Every row comes from one small tree of marks. The marks that hang from a mark follow it in brackets, in alphabetical order. Every link used is in the known rows. Which tree was each row made from?
Known rows:
vudebo[vudi[nurif solug]]: [ 1.59  1.65  0.42 -2.35  4.38  1.18 -1.91 -1.46  0.28 -1.26  0.50  0.67
 -2.93 -4.38 -3.81 -4.16 -0.50 -3.92 -1.57]
dadofa[vudi]: [ 2.14 -3.01 -0.37 -2.03  2.94  0.21 -2.04 -1.21  4.66  0.11 -1.32  0.91
 -0.31 -3.60 -2.08 -5.15  1.72  0.12 -0.09]
dadofa[vudi[nurif solug]]: [ 2.49  0.31 -0.21 -1.90  3.25  2.88 -2.65 -2.17  1.89  0.34 -1.37 -0.49
 -2.30 -4.56 -3.49 -4.23  1.68 -0.82 -0.53]
lepok[fediz serer]: [-0.91 -2.81  0.70 -2.65  0.73 -0.98 -2.18 -0.05  3.60  1.72  0.63  1.29
 -0.87 -3.55 -2.10 -4.35  0.88  0.05 -0.57]
lepok[fediz vudi[nurif]]: [ 0.98 -1.53  0.76 -3.11  1.94  0.37 -0.46 -0.49  2.32  1.59  0.16 -0.12
 -0.68 -3.96 -3.51 -3.59 -0.14  1.49 -1.30]
dadofa[vudi[solug]]: [ 2.21 -1.19 -0.22 -1.86  3.15  2.35 -2.70 -1.69  3.62  0.25 -1.45  1.07
 -1.36 -3.97 -2.50 -4.65  1.92 -0.76  0.21]
fediz[dadofa[vudi]]: [ 1.96 -2.87 -0.63 -1.09  2.05  1.42 -1.56 -0.34  4.47  0.50 -1.57 -0.08
  0.32 -4.01 -1.00 -5.10  2.21  0.32  0.86]
serer[lepok sason]: [-3.61 -2.65  2.02 -1.91  0.23 -0.92 -1.98 -0.85  3.58  0.10 -0.10 -0.29
 -1.12 -2.81 -1.50 -5.50  2.64 -1.52  1.40]
lofus[vudi]: [ 3.09 -2.50 -0.19 -2.39  1.88  0.70 -1.42 -1.01  3.91 -0.78 -0.29  1.08
 -0.56 -4.90 -2.20 -5.20 -0.41 -3.84 -0.54]
vudi[solug]: [ 0.55 -0.84  0.59 -1.61  3.10  2.04 -2.37 -1.31  3.09 -0.42 -0.34  1.32
 -2.02 -4.06 -2.48 -4.88  1.03 -2.76 -0.18]
vudi[nurif]: [ 0.82 -1.28  0.42 -1.77  2.90  0.33 -1.68 -1.36  2.39 -0.59 -0.31 -0.29
 -1.89 -4.43 -2.92 -5.11  0.45 -1.99 -1.04]
vudi[nurif solug]: [ 1.04  0.60  0.57 -1.79  3.26  2.38 -2.31 -1.90  1.36 -0.45 -0.32 -0.18
 -3.07 -4.90 -3.53 -4.68  0.82 -2.86 -0.87]
lepok[serer[dadofa lofus] vudi[nurif solug]]: [-0.07  0.97  3.00 -3.09 -1.69  2.21 -3.27 -2.08 -0.94  3.19  0.18 -0.59
  0.23 -3.20 -5.37 -2.40  2.32  3.10 -0.42]
lofus[vudi[nurif solug]]: [ 3.75  0.85  0.03 -2.42  2.24  3.30 -2.15 -2.03  1.17 -0.70 -0.23 -0.31
 -2.60 -5.85 -3.76 -4.33 -0.41 -4.88 -1.03]
lepok[fediz serer[lofus]]: [-1.88 -1.62  1.37 -3.06 -0.10 -0.23 -2.50  0.18  2.31  2.51 -0.08  0.86
 -0.49 -2.83 -3.26 -3.19  1.83  1.63  0.42]
fediz[dadofa[vudi[nurif solug]]]: [ 2.49  0.42 -0.52 -1.18  2.42  3.97 -2.21 -1.29  1.64  0.74 -1.69 -1.39
 -1.70 -4.98 -2.55 -4.40  2.18 -0.61  0.30]
lepok[fediz serer[sason] vudi]: [-0.62 -3.67  2.11 -3.65 -1.62 -1.11 -1.67 -0.11  4.29  3.05  1.22  0.32
  1.21 -2.93 -2.63 -3.99  1.28  2.33  0.47]
lepok[fediz serer vudi]: [ 0.13 -3.22  0.66 -3.45 -0.02 -0.91 -1.01 -0.12  3.87  2.89  0.77  1.39
  1.24 -3.25 -2.70 -3.44  0.32  2.54 -0.75]

Write each row's tree:
[-0.55 -1.76  3.62 -3.95 -3.92  0.26 -4.00 -0.22  1.32  2.91  0.85 -0.49
 -0.09 -2.93 -3.58 -3.41  2.83 -0.01  0.98]	lepok[fediz serer[dadofa lofus[vudi] sason]]
[-3.36  0.88  4.20 -3.57 -2.74  2.54 -3.83 -0.76 -0.34  2.20  0.20 -0.84
 -2.23 -2.66 -3.67 -2.94  3.86 -1.44  1.71]	serer[dadofa lepok[fediz] lofus[vudi[solug]] sason]
[ 0.14  0.18  1.89 -3.09 -3.25  3.68 -2.92  0.34  1.27  2.90  0.33 -1.04
 -0.60 -4.18 -2.85 -2.99  2.70 -1.37  2.43]	lepok[fediz[dadofa] serer[lofus[vudi[solug]] sason]]
[-3.42 -1.00  4.03 -3.65 -3.13  0.38 -2.99 -0.19  0.63  1.95 -0.02 -0.93
 -1.15 -2.23 -3.05 -3.35  3.48 -0.58  1.65]	serer[dadofa lepok[fediz] lofus[vudi] sason]
[-4.18  0.66  3.47 -3.15 -1.20  1.96 -2.39 -0.68 -0.34  3.29 -0.22  0.55
 -0.55 -1.58 -3.92 -1.73  3.48  3.47  0.65]	serer[dadofa lepok[fediz vudi[solug]] lofus]
[-2.75 -2.35  1.87 -2.60  0.46 -0.60 -3.01 -0.40  2.21  2.08 -0.93  0.24
 -1.02 -1.96 -1.60 -3.88  3.69  2.21 -0.18]	serer[dadofa[vudi] lepok[fediz]]
[-4.50 -1.48  2.81 -2.84 -2.57  1.01 -0.52  0.88  2.07  3.24 -0.41 -1.33
  1.11 -1.90 -2.39 -2.71  3.52  3.57  2.97]	serer[lepok[fediz[dadofa] vudi] lofus sason]
[-0.82 -2.05  1.28 -3.74 -1.00 -0.20 -1.33  0.01  2.58  3.58  0.10  1.06
  1.65 -2.41 -3.86 -2.42  1.39  4.18  0.39]	lepok[fediz serer[lofus] vudi]
[-2.82 -1.43  2.19 -2.28 -0.28  0.23 -3.31 -1.33  1.35  1.73 -1.90 -0.14
  0.06 -1.65 -2.80 -3.52  4.59  3.05  1.05]	serer[dadofa[vudi] lepok lofus]
[ 0.55 -0.10  1.85 -3.39 -3.51  2.14 -2.18  0.30  0.64  2.79  0.29 -2.65
 -0.39 -4.54 -3.50 -3.24  1.92 -0.69  1.65]	lepok[fediz[dadofa] serer[lofus[vudi[nurif]] sason]]
[-5.31 -1.18  2.93 -2.92 -0.89 -0.21 -2.05  0.12  1.99  1.79 -0.41 -0.49
 -1.51 -1.78 -2.71 -3.58  3.56  0.77  2.23]	serer[lepok[fediz] lofus sason]
[-1.22 -2.70  4.19 -3.35 -3.74 -0.43 -3.08 -1.07  2.19  3.16  0.66 -0.17
  2.28 -1.78 -3.82 -3.56  3.14  3.63  1.28]	lepok[serer[dadofa lofus sason] vudi]
[-4.48 -1.98  2.61 -2.38  0.45 -0.87 -2.57 -0.14  1.79  1.50  0.15  0.52
 -1.81 -2.35 -1.69 -4.12  2.72  0.26 -0.47]	serer[dadofa lepok[fediz]]
[ 0.43 -2.64  0.43 -2.25  0.93  1.14 -0.05  0.86  3.95  1.98 -0.19  0.44
  0.94 -3.61 -1.48 -3.71  0.70  1.55  0.21]	lepok[fediz[dadofa] vudi]
[-3.00  0.61  2.29 -2.42 -1.31  2.96 -0.89 -0.16  0.59  2.74  0.36 -2.50
 -1.31 -3.70 -2.77 -3.21  2.62  1.09  1.30]	serer[lepok[fediz[dadofa] vudi[nurif solug]] sason]
[-2.24 -0.09  1.63 -2.77  0.11  0.52 -0.46 -1.51  0.54  1.53 -1.05 -0.78
  0.34 -2.76 -4.34 -2.83  1.75  2.89  0.42]	serer[lepok[vudi[nurif]] lofus]
